Each row comes from the steps of one walk. Every step used is in the known rows, and no mark comes twice. Write the walk behind each row, first mark first.
Known rows
A/N/M: [ 0.171 -1.151 -0.773 -1.904  0.580  0.831 -0.328  2.949 -0.282 -1.201
 -1.411 -1.848 -0.908  5.075  2.044 -0.658 -1.712  0.381 -0.797 -2.756
  2.271  0.852  4.605 -1.070]
A/N/M/C/V/G: [ 1.459  0.888  2.537 -1.396  0.413 -2.068 -1.561  4.175 -1.713 -0.578
 -2.264 -2.489 -0.988  3.122  1.928 -0.881 -2.352  0.461  0.500  0.445
  2.363  0.928  4.365 -0.241]
M/C/V/N/W/G: [-1.291  2.044  1.410 -0.253  0.385 -4.557  0.054  0.717 -0.531  3.392
  0.094  3.343  1.140 -5.509 -0.417  1.107  2.633  1.789  1.626  1.262
 -0.016 -0.299 -2.139  1.834]
W/C/V/G: [-0.949  0.718  2.242 -0.076  1.241  0.542  0.119  0.356 -0.326  0.255
 -0.300  0.559  2.902  2.188  2.634  1.777 -3.299 -2.980  1.549  2.365
 -3.184 -2.464 -0.460 -2.493]
C/V/G: [ 0.189  0.693  5.341  2.082 -0.323 -0.396  1.889  1.602  0.228  0.248
  0.372 -0.951  2.997  2.414  1.380  2.264 -1.018 -2.385  2.075  2.176
 -3.064 -1.182 -0.153 -0.753]
M/C/V/N/A: [-4.176  4.216  1.405 -0.321 -0.855 -3.802  1.320  3.239 -1.077  1.605
 -1.461  1.959  1.439 -2.133  1.731  1.420  0.408  1.380  1.094  0.476
  0.671 -2.062 -1.743  1.296]
G/A/N/W: [ 0.747 -3.644 -2.361  3.015 -1.176  2.736  0.429 -3.220  1.205 -0.204
  1.700 -1.990 -2.327 -1.394 -1.694 -2.012  0.055  1.795 -0.830 -3.544
  0.598 -1.166 -0.242 -0.164]
N/W/G/A: [ 0.861 -4.274 -0.014  1.381  0.060  1.398  1.120 -3.142  1.169  1.222
  3.625  2.160 -0.693 -3.790 -3.016  0.143  4.076  0.230 -0.885 -0.795
 -0.619 -1.221 -2.394  1.840]
G/A/N/W/C: [ 0.453 -3.673 -3.452  2.007 -0.428  2.873 -0.485 -3.680  0.852 -0.207
  1.405 -1.467 -2.135 -1.478 -1.081 -2.148 -1.194  1.279 -0.837 -3.247
  0.309 -1.923 -0.344 -1.277]
W/C/V: [-1.465  0.895 -0.162 -0.785  1.795  0.234 -0.020 -0.306  0.776  1.035
 -0.209  1.342  3.750  1.888  2.980  2.074 -3.282 -1.638  1.460  0.425
 -1.916 -2.292 -1.438 -3.230]
M/C: [-1.611  3.133  0.926 -0.538  0.205 -1.239 -0.187  2.482  1.040 -1.174
 -2.264  1.247 -1.364  0.033 -0.761 -1.103 -0.042  1.542  0.579  1.965
 -0.328  0.718 -1.596  2.709]
G/A/N/M: [ 0.158 -3.631 -1.675  1.391 -0.687  2.401  0.453  0.053  0.107 -0.495
  1.040 -2.607 -1.575  1.873 -0.573 -1.606 -0.423  0.706 -0.421 -4.676
  1.359 -1.969  2.462 -0.728]
W/C/A/N/M: [-0.086  0.258 -3.347 -2.418  2.436  0.788 -1.926 -0.148  0.862 -0.653
 -2.254 -0.173 -0.831  4.144  0.139  0.129 -4.138 -0.769 -0.779  0.898
  1.049  2.547  2.390 -2.931]
M/C/V/G/A: [ 0.063  2.107  4.240  2.264 -0.540 -2.206  0.129  1.407 -0.143  0.354
 -0.635 -0.780  0.076 -1.584 -0.961 -0.394 -0.405  0.433  2.363  3.012
 -1.478 -1.404 -1.816  1.899]
A/N/M/C/V: [ 0.972  1.081  0.463 -1.898  0.820 -2.327 -1.540  3.640 -0.778  0.050
 -2.160 -1.890 -0.407  2.856  2.187 -0.736 -2.228  1.604  0.274 -0.891
  3.371  1.185  3.554 -0.723]
W/C/V/G/M: [-0.108  0.623  0.969 -0.549  0.669  1.555 -0.428 -0.969 -1.284 -0.756
 -0.111  0.083  3.681  1.455  3.272  1.528 -2.194 -3.508  0.469  2.271
 -3.090 -2.471 -1.012 -2.599]
A/N: [ 0.067 -0.091 -0.867 -0.520 -1.314  2.124  0.466  0.881  0.348 -2.037
 -0.147 -1.862 -2.099  3.367  1.333 -1.575 -1.676 -0.461 -0.602 -2.234
  0.290  1.280  1.597 -0.520]
G/A: [-1.412 -2.540 -0.742  3.064 -0.940  3.018  2.009 -1.499  1.733 -0.532
  2.008 -0.513 -0.360  0.119 -2.031 -0.616  0.938  0.119  0.212 -2.766
 -2.120 -2.841 -1.654  0.610]
C/V/N/W: [-2.451 -0.034 -0.085  1.871  0.530 -2.435  1.537 -1.125  0.617  3.758
  0.033  2.494  4.250 -2.741  1.168  3.471  1.109  1.439  1.571 -1.712
 -1.012 -1.194 -0.868 -1.649]
A/N/M/C: [ 0.235  0.738 -0.443 -2.472  0.747 -1.117 -1.443  3.746 -0.713 -1.213
 -2.665 -1.434 -2.177  3.315  1.333 -1.747 -1.866  1.575 -0.540 -1.234
  3.200  1.524  4.066  0.314]
M/C/A: [-0.454  4.097  0.188 -0.008  0.886 -2.001 -0.727  0.877  2.258 -1.093
 -3.045  0.856 -2.246  0.255 -3.350 -0.580 -0.671  1.841  0.517  4.162
  0.168  4.201 -1.678  2.262]

Which walk is each row?
[ 2.133  2.320 -0.226 -0.999  0.343 -2.261 -1.888 -0.576  1.027 -0.425
 -1.165  0.411 -4.373 -2.111 -3.674 -1.856  0.391  1.884 -0.615  3.847
  2.087  5.471 -0.909  2.538]
M/C/A/N/W/G
[ 2.056 -2.225 -0.524 -1.071 -0.875  1.308 -0.224 -1.169  0.027 -0.458
  1.835 -0.028 -2.599 -0.499 -0.056 -1.339  1.092 -0.102 -1.572 -1.287
  1.243  1.717  0.706  0.469]
A/N/W/G
[ 1.232  1.206 -1.535  0.278 -0.308  1.109 -0.191 -0.912  2.234 -1.598
 -0.958 -1.949 -2.497  3.302 -2.280 -0.581 -2.112 -0.013 -0.725  0.858
  0.633  5.282  0.925 -0.891]
C/A/N
[ 1.420 -3.660  0.204 -0.072 -2.453  3.159  1.697 -1.192 -0.806 -0.121
  5.871 -0.419 -2.842 -1.442 -1.845 -1.827  3.074 -2.364 -0.691 -3.087
 -1.019 -1.621 -0.881  1.260]
W/G/A/N
[ 2.234  2.518  1.475  0.307 -2.046  1.667 -0.911 -0.257 -1.788 -4.420
 -1.802 -2.489 -2.683  0.797 -1.103 -1.894  0.326 -1.867 -1.598  4.556
 -1.156  2.900  0.411  2.148]
V/G/M/C/A/N
[-0.575  3.592  2.427  0.403  0.438 -3.195 -0.188  2.074  0.800  0.742
 -1.606  0.483  1.424 -0.602  0.460  0.361 -0.802  1.477  2.052  2.425
 -0.136  0.182 -2.242  1.003]
M/C/V
[ 1.439 -1.794  3.923  2.538 -0.478 -0.110  0.919  1.029 -0.861  0.935
  1.040 -3.094  1.771  2.112  0.919  0.944 -1.176 -1.484  1.664 -0.539
 -0.827 -2.384  2.221 -1.561]
C/V/G/A/N/M
[-3.516  0.084 -1.652 -1.524  2.547 -1.446 -0.098  1.021 -0.704  3.021
 -0.974  2.872  4.608  0.759  3.464  3.239 -1.972 -0.794  1.452 -1.706
 -0.938 -3.171  1.219 -3.673]
W/C/V/N/M
[-4.254  1.376 -1.947 -1.351  1.785 -3.346  0.063  2.902 -0.255  1.809
 -3.435  3.296  0.177 -0.514 -1.277  1.710  1.495  2.258  0.393 -0.992
  0.846  1.237  2.794  1.001]
V/N/M/C/A
[ 2.048  3.296 -2.770 -0.956 -1.426  1.043 -1.669 -1.839 -0.406 -3.409
 -1.819 -1.771 -1.539 -0.496 -0.889 -1.924  0.742  0.406 -2.255  2.624
  1.244  4.065 -1.410  1.235]
G/M/C/A/N
[ 0.022 -2.743 -1.787  2.366 -2.086  3.429  0.972 -1.678  0.717 -1.101
  2.056 -2.771 -2.485  0.538 -1.018 -2.337 -0.523  0.275 -0.365 -4.053
 -0.381 -1.584  0.030 -0.273]
G/A/N
[ 1.519 -2.851  0.418 -1.363 -1.152  0.792  0.261  0.835 -1.520  0.406
  3.953 -0.161 -3.185 -1.700 -1.874 -1.994  3.075 -1.079 -0.465 -2.090
  0.984 -1.405  0.601  2.088]
W/G/A/N/M/C
[-4.916  1.300 -1.233 -1.269  0.338 -0.387  1.432  0.802 -1.207  1.940
  0.050  2.582  3.923  0.321  4.221  2.957 -2.073 -1.798  0.366 -1.490
 -1.101 -4.377 -0.984 -2.915]
W/C/V/N/A
[ 3.056 -0.645 -1.557 -1.678 -1.337  0.852 -1.606 -1.870 -1.360 -1.477
  1.242 -0.375 -2.866 -2.720 -0.105 -2.423  2.220  0.387 -2.400  0.204
  2.075  2.183 -0.323  1.576]
A/N/W/G/M/C
[-0.146  0.982 -3.324 -1.410  1.320  1.781 -1.562 -1.625  1.363 -1.282
 -1.453 -0.230 -1.519  2.939 -0.238 -0.416 -4.151 -1.209 -0.664  1.275
 -0.355  2.787  0.523 -2.740]
W/C/A/N
[ 1.067  2.115  3.703  1.909 -1.205 -1.998 -0.442  1.340 -0.804 -0.005
 -0.376 -2.143 -1.213 -1.274 -0.426 -1.410 -1.260  0.518  1.884  2.089
 -0.494 -0.652 -0.591  1.292]
M/C/V/G/A/N
[-0.120 -0.854  0.927  0.828  2.418 -0.380 -0.843 -1.956  0.971  1.142
 -1.210  1.696  2.603 -0.487  1.132  1.977 -1.897 -0.172  0.526  2.569
 -1.342 -1.292 -0.945 -1.845]
N/W/C/V/G
[ 0.146  2.660 -1.417 -0.943 -1.210  1.420 -0.519 -0.639 -0.692 -3.287
 -1.506 -0.042  0.401 -0.951  0.588 -1.306  2.036  0.077 -1.757  1.697
 -0.321  0.541 -2.657  2.059]
G/M/C
[ 1.933 -1.833  3.472  3.885 -1.043  0.251  0.818 -1.509 -0.106  1.007
  1.485 -2.579  1.215 -0.478 -0.105  0.535 -0.755 -0.644  1.438  0.356
 -1.298 -1.733  0.089 -1.052]
C/V/G/A/N/W
[-4.364 -1.077 -2.559  1.124  0.361 -0.521  1.503 -1.170  0.746  1.791
 -1.032  3.908  0.985 -3.015 -0.436  1.910  2.558  2.028 -0.310 -2.701
 -1.121 -0.684  0.064  0.417]
V/N/W
[ 1.074  3.358 -2.034 -0.525 -0.675  0.839 -1.025 -1.765  0.184 -3.091
 -2.015 -0.335 -0.140 -0.781 -1.639 -0.956  1.523  0.386 -1.849  3.412
  0.172  3.264 -2.567  1.768]
G/M/C/A
[ 0.508  1.026  0.288 -2.045 -1.934 -0.254  0.835 -0.594 -2.779  0.562
  3.456  2.570  1.342 -4.736  0.452  0.565  5.571 -2.259 -0.788  0.422
 -1.046 -0.751 -2.738  2.023]
W/G/M/C/V/N
[-1.448 -2.254  0.096  2.240 -0.407 -1.696  2.026 -2.353 -0.175  4.590
  3.272  2.588  3.437 -5.302 -0.363  2.854  3.277  0.439  1.435 -2.768
 -1.209 -2.708 -1.726 -0.695]
C/V/N/W/G/A
[-0.426 -0.834 -0.975  0.361  2.792 -0.682 -0.817 -2.631  1.758  1.718
 -1.074  2.150  3.442 -0.796  1.255  2.062 -1.779  0.884  0.335  1.176
 -0.283 -1.164 -1.662 -2.309]
N/W/C/V
[ 0.955 -1.232 -1.528  0.206 -0.239  1.238 -0.480 -1.175  1.014 -1.079
 -0.854 -1.136 -1.893  0.998  0.401 -1.242 -1.080  1.534 -1.262 -1.312
  1.444  1.957  1.127 -0.392]
A/N/W
[ 1.212 -1.238  0.124 -2.108 -1.918  3.557  1.597 -1.119 -1.473 -1.836
  4.160  1.501  0.608 -0.891  0.150  0.040  5.146 -3.843 -2.077 -0.075
 -1.834 -0.491 -2.302  1.775]
W/G/M
[ 0.770 -0.784 -0.262  0.542  1.673  0.577 -1.092 -3.446 -0.109 -0.002
 -0.831  1.040  3.413 -1.238  1.690  1.664 -0.827 -0.723 -0.694  2.622
 -1.157 -1.209 -1.473 -1.920]
N/W/C/V/G/M
[-0.670  1.414  2.160 -1.455  2.766 -4.007 -0.742  4.501  0.201  1.358
 -2.948  0.646  2.643  2.307  1.116  1.435 -0.692  1.939  1.426  0.926
  2.236 -0.447  1.887  0.242]
N/M/C/V
[ 0.254 -2.165 -1.472  0.886 -0.402  0.857 -0.482  0.840 -0.229 -0.505
  0.168 -2.328 -2.542  0.453 -1.209 -2.516 -0.538  1.827 -0.259 -3.375
  1.973 -1.408  2.006  0.399]
G/A/N/M/C
[-3.125  0.941  0.412  1.263 -0.297 -1.727  2.361  0.592  0.059  3.012
  0.561  1.818  4.236 -0.861  1.916  3.239  0.600 -0.029  2.050 -2.306
 -1.948 -1.777 -0.602 -1.648]
C/V/N
[-0.092 -0.021  3.395  0.447  1.759 -3.098 -0.450  3.827 -0.695  1.064
 -1.855 -0.496  1.497  1.312 -0.250  0.651 -0.305  1.125  1.617  1.289
  1.019 -1.925  2.185  0.879]
N/M/C/V/G/A
[ 1.439  0.606  0.418 -2.571 -1.692  1.645  0.410 -0.354 -1.752 -1.847
  2.910  1.706 -0.486 -2.602 -0.485 -0.998  5.091 -2.538 -1.749  1.686
 -0.849  0.120 -3.007  3.241]
W/G/M/C
[ 2.642 -0.500 -1.254 -0.118  0.098  0.492 -0.650 -2.638  1.951 -0.286
  0.574 -0.413 -2.965  0.381 -3.478 -0.418  0.156  0.148 -1.388  1.668
  1.418  5.736  0.272 -0.002]
C/A/N/W/G
[ 1.356  0.345 -1.361 -0.844  1.166 -0.017 -0.678  0.766  1.614 -1.019
 -2.105 -1.825 -1.616  4.822 -1.809  0.170 -2.252  0.356 -0.978  0.413
  2.382  5.080  3.409 -1.292]
C/A/N/M
[ 1.533 -4.421  0.281 -0.845 -1.205  2.411  1.183  0.190 -1.214  0.448
  4.986 -0.350 -2.087 -0.296 -1.489 -1.199  3.040 -2.166 -0.913 -3.463
  0.299 -1.902  1.105  1.074]
W/G/A/N/M
